Known rows, with every step that occurs:
bure-doket-zomamim: [ 21.8  10.1  -7.6   3.6 -13.6 -15.1  22.2   4.7  -8.7   7.0 -22.1  12.5
  -3.7  28.6  27.8  25.9  13.8 -32.0  16.2 -58.8  13.8  15.3 -21.6 -17.4
   3.8]
kore-mebe-doso: [-53.7   3.7  -2.5 -16.7 -42.6 -60.7  17.3 -19.1  -0.5  17.3 -21.6 -10.2
   6.4  51.1  56.9  -0.2   9.0   5.5  30.3 -44.9  20.3  30.7 -33.6   2.0
 -12.0]
bure-sira-subo-gubu-puge-doket: [ 20.9   6.0 -13.5 -14.6 -37.4  33.8  12.2   0.6 -42.9   9.4 -23.4  17.4
  23.8  13.4 -22.1   3.6  23.0  11.0  -1.2 -32.4  10.3  58.6 -26.0  11.8
  39.2]
zomamim-doket-bure-sira-subo: [ 35.3  18.3 -23.4   0.8 -11.7  25.7   9.2  -1.9 -29.9   0.2 -24.9  15.2
 -16.8  18.3  -2.7  38.9  10.3 -16.3 -42.0 -40.5  16.0  58.4 -29.6  -5.7
  -5.5]
gubu-puge: [-10.1  -0.6 -13.9   9.8 -40.5 -26.2  10.8  14.1 -15.5  15.8 -16.2   6.1
  15.1  33.3  25.2 -16.3  22.0  -5.3  42.2 -40.7   9.5  16.9 -19.0  -2.6
  13.6]
zomamim-doket-bure-sira: [ 21.1  11.6 -24.9   6.2 -23.2  -8.1  11.9  -2.0 -14.8   2.7 -19.1  12.5
 -18.6  23.4  18.8  29.4  10.6 -15.0 -21.0 -30.5  21.0  52.5 -29.1  -7.8
   7.2]
mebe-puge-doket-bure-sira: [ 16.9  12.3 -14.0  11.4 -19.0 -23.0  28.0 -13.2 -13.6  13.1 -15.3  19.0
 -25.0  23.3  16.7   4.9  19.8  13.1 -12.5 -25.2  18.0  45.6 -36.5 -38.8
  41.6]
bure-sira-subo: [ 15.3  15.5  -5.3  -3.4 -25.5  19.3  18.3   3.5 -30.2   2.7 -22.5  13.1
 -11.5  23.3   3.9   0.9  11.4 -20.2 -12.1 -43.9  14.5  62.5 -25.2 -12.9
   8.0]
doso-mebe-puge-gubu: [-29.1   8.4  -8.3 -15.7 -51.7 -36.7  20.3 -12.9   0.3 -15.5 -25.4  -7.5
 -13.7  35.2  45.4 -12.3  -2.0  33.7  46.9 -51.5  27.8  27.8  -4.1 -69.5
  24.3]
puge-doket: [ -8.8  12.4 -20.7   2.9 -24.6 -26.8  34.9  -0.5 -10.4  12.4 -16.9  15.5
 -11.6  33.2  29.5 -27.0  15.6  21.6  40.8 -41.5  19.8  20.1 -27.7 -10.5
  27.9]
zomamim-doket-bure-sira-subo-gubu-kogu: [ 35.8  32.9 -20.7  -3.8 -30.9  52.4  -2.4  -5.7 -36.5  -6.4 -22.5  27.8
  -1.6  10.2 -23.2  39.2   6.5 -19.6 -38.2 -38.4  19.2  57.2 -30.5   5.7
  11.7]
bure-doket: [  4.2  10.7 -28.3   1.1 -26.9 -21.0  20.2   7.9  -9.2   7.7 -13.6  11.7
  -2.0  28.9  27.1   2.2  12.3 -31.3  27.4 -45.3  17.0  25.9 -24.2 -15.7
  11.7]
mebe-puge: [-13.6   6.0 -14.7  17.0 -39.8 -36.5  21.8   0.7  -5.5   8.5 -21.6  15.2
 -18.4  32.7  31.8 -24.8  17.5   7.4  41.1 -45.6  14.1  28.8 -28.6 -46.8
  39.7]
mebe-puge-gubu: [-14.0   8.1 -10.6  17.5 -55.5 -34.4  21.6 -18.3   1.6 -11.1 -23.6   7.5
 -16.8  32.9  29.8 -24.9  -5.6  26.0  47.4 -52.5  23.7  25.7  -8.7 -76.7
  39.0]
doso-mebe-puge-doket: [-28.0  11.5 -20.5 -20.0 -26.2 -37.2  30.2   1.6  -4.6  12.9 -22.8   6.2
 -15.1  35.9  43.7 -17.7  24.2  45.1  41.8 -43.4  17.9  24.3 -28.4 -32.0
  32.0]
subo-doket-bure: [ 29.4  10.6 -12.5   9.7 -14.7 -12.9  21.6  -0.6 -11.7   8.3 -14.2  10.4
  -8.5  29.0  22.1  12.5  12.1  -7.7   9.2 -38.3  16.0  12.5 -21.4 -19.5
  -1.4]
mebe-doso: [-38.7   4.4  -5.4   3.4 -43.7 -40.0  14.9  -1.3  -7.1  14.1 -20.9   2.2
  -3.6  41.9  48.2   2.0   8.4   4.9  38.0 -44.3  17.3  26.2 -28.6  -4.1
   1.4]
subo-sira: [  1.8   2.4 -15.1   1.8 -39.3  -8.1  24.5  -0.2 -11.6  10.4 -18.6   2.2
 -20.3  28.8  21.3  -9.7  10.3  -1.8   6.6 -40.0  21.6  33.4 -21.9 -17.0
  11.9]
zomamim-doket: [ -7.8  11.2 -34.6   6.0 -32.9 -21.3  16.4   8.9  -8.1   7.3 -25.1  13.0
 -11.6  30.7  29.5  -6.7   9.0   7.7  33.9 -50.9  19.9  28.3 -27.1  -8.8
  14.4]
doso-mebe-puge-doket-subo: [ -9.4   8.1 -13.0 -21.6  -9.2 -31.8  30.6  -5.9 -10.1   9.6 -30.9   6.7
 -17.3  36.2  48.4   0.6  23.9  36.1  23.0 -54.2  21.1  36.7 -28.1 -32.6
  20.4]
puge-doket-bure: [  9.6  12.4 -18.9   9.7 -13.8 -22.6  35.7  -8.7 -10.0  10.4 -12.9  17.7
 -17.4  32.1  27.7  -5.5  17.0  10.3  19.7 -32.6  20.9  11.9 -29.3 -14.0
  18.9]
doso-mebe-puge-doket-bure-sira-subo: [ 15.2  18.7  -9.4 -26.3  -3.4  12.4  22.5  -8.4 -28.8   5.0 -22.8   7.3
 -19.4  24.5  10.6  25.9  23.0  20.2 -33.5 -33.6  14.1  52.0 -31.2 -29.2
  13.0]
bure-sira-subo-doket-zomamim: [ 51.4  14.5  12.0  -8.4  -0.6  33.4  18.0   2.9 -33.4   4.7 -32.1  12.1
  -4.9  18.2  -6.1  35.2  11.2 -11.2 -33.5 -63.7   7.2  45.3 -19.9 -12.9
 -12.1]
zomamim-doket-bure: [ 12.8  11.0 -31.2  13.2 -21.4 -17.1  16.2  -2.5  -8.8   4.4 -20.3  14.0
 -16.7  30.0  26.6  16.5  12.6  -3.7  11.9 -40.4  21.0  21.3 -26.6 -10.4
   6.1]
doso-mebe-puge-gubu-subo-doket-bure: [ 25.6  22.2  -8.8 -14.6 -37.5  -2.6  36.8 -14.1 -17.4  -7.6 -15.7 -11.9
 -12.6  31.0  24.3  -3.6   4.0  30.0  26.0 -38.4  24.4   4.3   1.8 -91.6
  -1.5]
sira-subo-gubu-puge-doket: [ 12.6   8.8 -18.4  -6.4 -36.0  22.8  17.0   1.5 -37.6  12.0 -25.0  17.3
  25.5  23.2 -12.2  -9.3  24.8  21.6  31.1 -41.9   9.4  28.2 -24.8   8.6
  37.7]

Rows:
[ 38.3  15.9 -12.7   1.1 -26.7  27.9  22.2 -21.6 -34.7   2.3 -24.2  26.5
 -13.8  13.0 -19.2  18.4  19.9  10.6 -24.2 -28.2  15.0  60.8 -37.0 -34.9
  55.0] => mebe-puge-doket-bure-sira-subo-gubu
[ 23.9  24.3 -13.3   3.3 -48.9   3.7  40.6  -5.3 -19.7  -5.0 -14.2  -1.8
  -4.4  27.9  15.0 -34.8  -6.2  20.1  47.3 -47.0  25.7   8.3   2.7 -67.1
   3.8] => puge-gubu-subo-doket
[ 43.1  15.4   6.7  -1.0  -0.4  23.3  23.1   3.2 -25.8   8.2 -33.1  13.4
  -2.8  26.4   3.3  23.1  14.2   0.0  -0.2 -72.3   6.7  15.1 -18.2 -14.1
 -12.8] => sira-subo-doket-zomamim
[ 11.9   3.3 -12.1   0.1 -46.3  23.4   5.8   5.6 -34.7   5.1 -24.9  12.8
  25.4  22.3  -8.1  -0.9  21.1  -5.7  30.9 -42.8   7.9  33.4 -18.9   3.2
  29.1] => sira-subo-gubu-puge
[ 39.9  11.3  -8.0   3.1 -17.7  -2.8  18.5  -1.1 -18.1   8.2 -11.1   9.7
 -11.5  21.4  12.7  27.0  11.9 -16.4 -23.5 -28.0  16.7  45.6 -24.4 -14.1
  -2.6] => subo-doket-bure-sira
[ 34.5  17.5  -9.7 -11.2 -15.6  27.3  16.5   8.6 -32.6   5.9 -22.3   9.8
  -2.8  18.7  -4.9  11.5   9.8  -9.2 -21.7 -49.1   9.6  57.2 -23.9 -12.7
  -5.7] => bure-sira-subo-doket
[ 25.0  15.5 -13.4  -5.3 -15.1  18.9  20.2   6.6 -26.1   8.9 -24.2  11.5
  -2.0  27.9   3.1  -2.6  11.1   0.8  11.7 -59.2  10.5  25.1 -22.5 -15.3
  -5.9] => sira-subo-doket
[ 12.3   6.6 -25.5   6.8 -16.9 -17.4  16.3   1.8 -12.5   3.5 -31.5  13.9
 -15.1  31.4  34.9  11.7   9.6  -0.6  15.6 -60.3  22.3  41.5 -28.5  -9.4
   1.8] => zomamim-doket-subo
[-28.0   6.8 -13.8 -15.0 -36.0 -37.3  19.9   4.8  -4.3   5.6 -21.9   0.7
 -16.1  37.1  46.7 -11.6  21.9  16.6  41.2 -44.7  14.8  30.1 -24.0 -41.1
  22.7] => doso-mebe-puge
[ 53.3  21.4  -9.7   6.9 -22.9  17.6  36.2   2.2 -32.7  10.8  -6.0   4.4
 -15.6  19.5   4.2   2.3  17.8 -21.2 -12.6 -19.0  17.5  33.9 -18.5 -36.5
  -4.6] => gubu-subo-doket-bure-sira
[ 16.5  12.3 -16.7   3.6 -43.9  11.3  41.6   3.4 -25.6  10.7 -12.8  -4.5
 -23.0  26.1  12.4 -34.4  16.7  -5.6  16.6 -31.5  23.1  22.5 -17.4 -39.3
  11.7] => gubu-subo-sira
[ 44.6  22.3 -14.1  11.0 -22.5   7.6  40.8   1.1 -25.8  12.7  -7.2   5.4
 -12.2  26.8  12.6 -11.8  17.8 -11.8  19.1 -29.0  17.0   3.8 -18.4 -39.0
  -5.7] => gubu-subo-doket-bure
[ 38.8   5.3   8.2 -10.8 -24.2  37.9  14.6  -3.0 -43.5   8.2 -33.4  17.7
  23.4  13.6 -20.6  28.7  24.4   8.2 -14.2 -47.0   6.2  46.9 -22.0  12.7
  30.9] => bure-sira-subo-gubu-puge-doket-zomamim
[ 11.0  -1.0 -13.3   4.0 -12.3 -21.8  23.1   3.3 -21.6  18.7 -22.4  13.1
  12.4  31.2  28.1  -6.3  24.7  14.3  23.5 -50.5  14.9  25.8 -24.2   4.2
  11.9] => gubu-puge-doket-subo
[ 54.2  24.7  -4.7   3.4 -39.6  18.3  38.0 -15.4 -28.0  -9.0  -8.2  -3.6
 -13.2  21.0   3.8   0.2  -6.3  -4.3  -7.4 -27.1  28.2  31.3  -1.1 -67.1
  -4.1] => puge-gubu-subo-doket-bure-sira
[ 44.6  17.3 -11.9   2.7  -4.1  21.8  19.3  -2.0 -25.5   6.5 -19.1  14.3
  -6.8  24.7  -0.2  20.7  11.4 -11.2  -9.8 -49.3  11.5  18.5 -24.4 -15.9
 -13.2] => sira-subo-doket-bure
[-27.6   4.0 -12.2  -3.3 -40.4 -56.5  27.6 -17.5   1.1  13.5 -22.6   1.3
  -9.3  40.7  40.2 -25.5  21.6   5.9  36.0 -46.0  16.9  31.8 -33.5 -41.2
  25.6] => kore-mebe-puge
[ 40.2   4.1  -3.3   1.1 -37.9  35.7   1.4  -4.8 -41.6   0.8 -18.8  12.0
  17.6  13.7 -20.3  33.7  21.2 -29.7 -24.5 -21.6   9.8  57.4 -21.0   3.6
  22.1] => doket-bure-sira-subo-gubu-puge
[ -1.3   0.9 -20.5  -0.8 -48.2 -12.2  19.1   1.1 -23.3  14.1 -20.3  15.1
  23.0  23.1   8.4 -18.2  25.5  24.5  52.0 -32.6  12.8  21.8 -23.8   6.8
  49.6] => subo-gubu-puge-doket
[ 22.7  13.1  -8.2 -20.2 -24.8   5.8  26.0 -38.5 -26.2   4.7 -25.1  12.8
  -3.8  20.3  -9.9  13.9  23.6  11.2 -31.5 -28.8  18.2  64.1 -41.6 -28.9
  42.1] => kore-mebe-puge-doket-bure-sira-subo-gubu
[  6.3  22.0 -10.4  12.3 -57.9  -5.3  42.7 -10.2 -17.1  -8.6 -13.6   1.0
 -13.1  32.3  24.8 -45.9  -4.4   7.6  56.8 -41.3  30.9  13.4   0.2 -68.1
  14.6] => puge-gubu-subo
[ 44.1  19.9   3.8   7.1 -19.5   7.8  43.1   6.2 -23.9  12.3 -21.5   5.5
  -7.3  28.5  15.9 -10.0  18.7   0.5  29.3 -54.4  13.6  -1.9 -13.4 -39.1
  -4.0] => gubu-subo-doket-zomamim
[ 18.2   6.2 -13.2   0.1 -27.3  -6.9  31.7 -12.7 -19.6   2.7 -27.2  21.0
  -6.0  26.5  21.5  -4.5  14.6  13.7  31.7 -45.7  24.8  42.1 -29.9  -7.4
  42.6] => puge-doket-subo-gubu
[ 15.5   2.5  -3.9   6.8 -36.7  -7.3  19.2  -9.7 -16.8  -3.8 -27.4  16.9
  -7.0  28.1  23.8   3.7  12.9 -13.7  30.9 -46.1  24.1  47.9 -23.5 -16.2
  32.8] => doket-subo-gubu
[ 22.5  15.7  -9.1 -30.2 -22.7  25.9  19.0 -15.9 -33.3  -1.0 -26.8  11.8
  -8.8  18.7  -4.1  30.8  23.6  20.9 -24.1 -27.5  17.4  62.7 -32.2 -27.2
  37.5] => doso-mebe-puge-doket-bure-sira-subo-gubu
[ -8.0  25.7 -11.0   6.3 -56.5  -0.6  13.2  -0.2 -13.6  -1.0 -13.5  24.4
   2.7  23.5  14.0 -19.3   9.9  -7.0  43.2 -43.0  20.4  24.6 -24.4  -5.5
  32.3] => subo-gubu-kogu
[ -1.3   1.4 -11.3 -15.2 -30.1 -38.6  34.2 -34.3  -9.7   9.8 -31.2  12.2
  -3.3  33.0  26.9 -11.2  23.2  27.4  25.3 -48.2  22.6  49.7 -38.2 -31.1
  47.6] => kore-mebe-puge-doket-subo-gubu
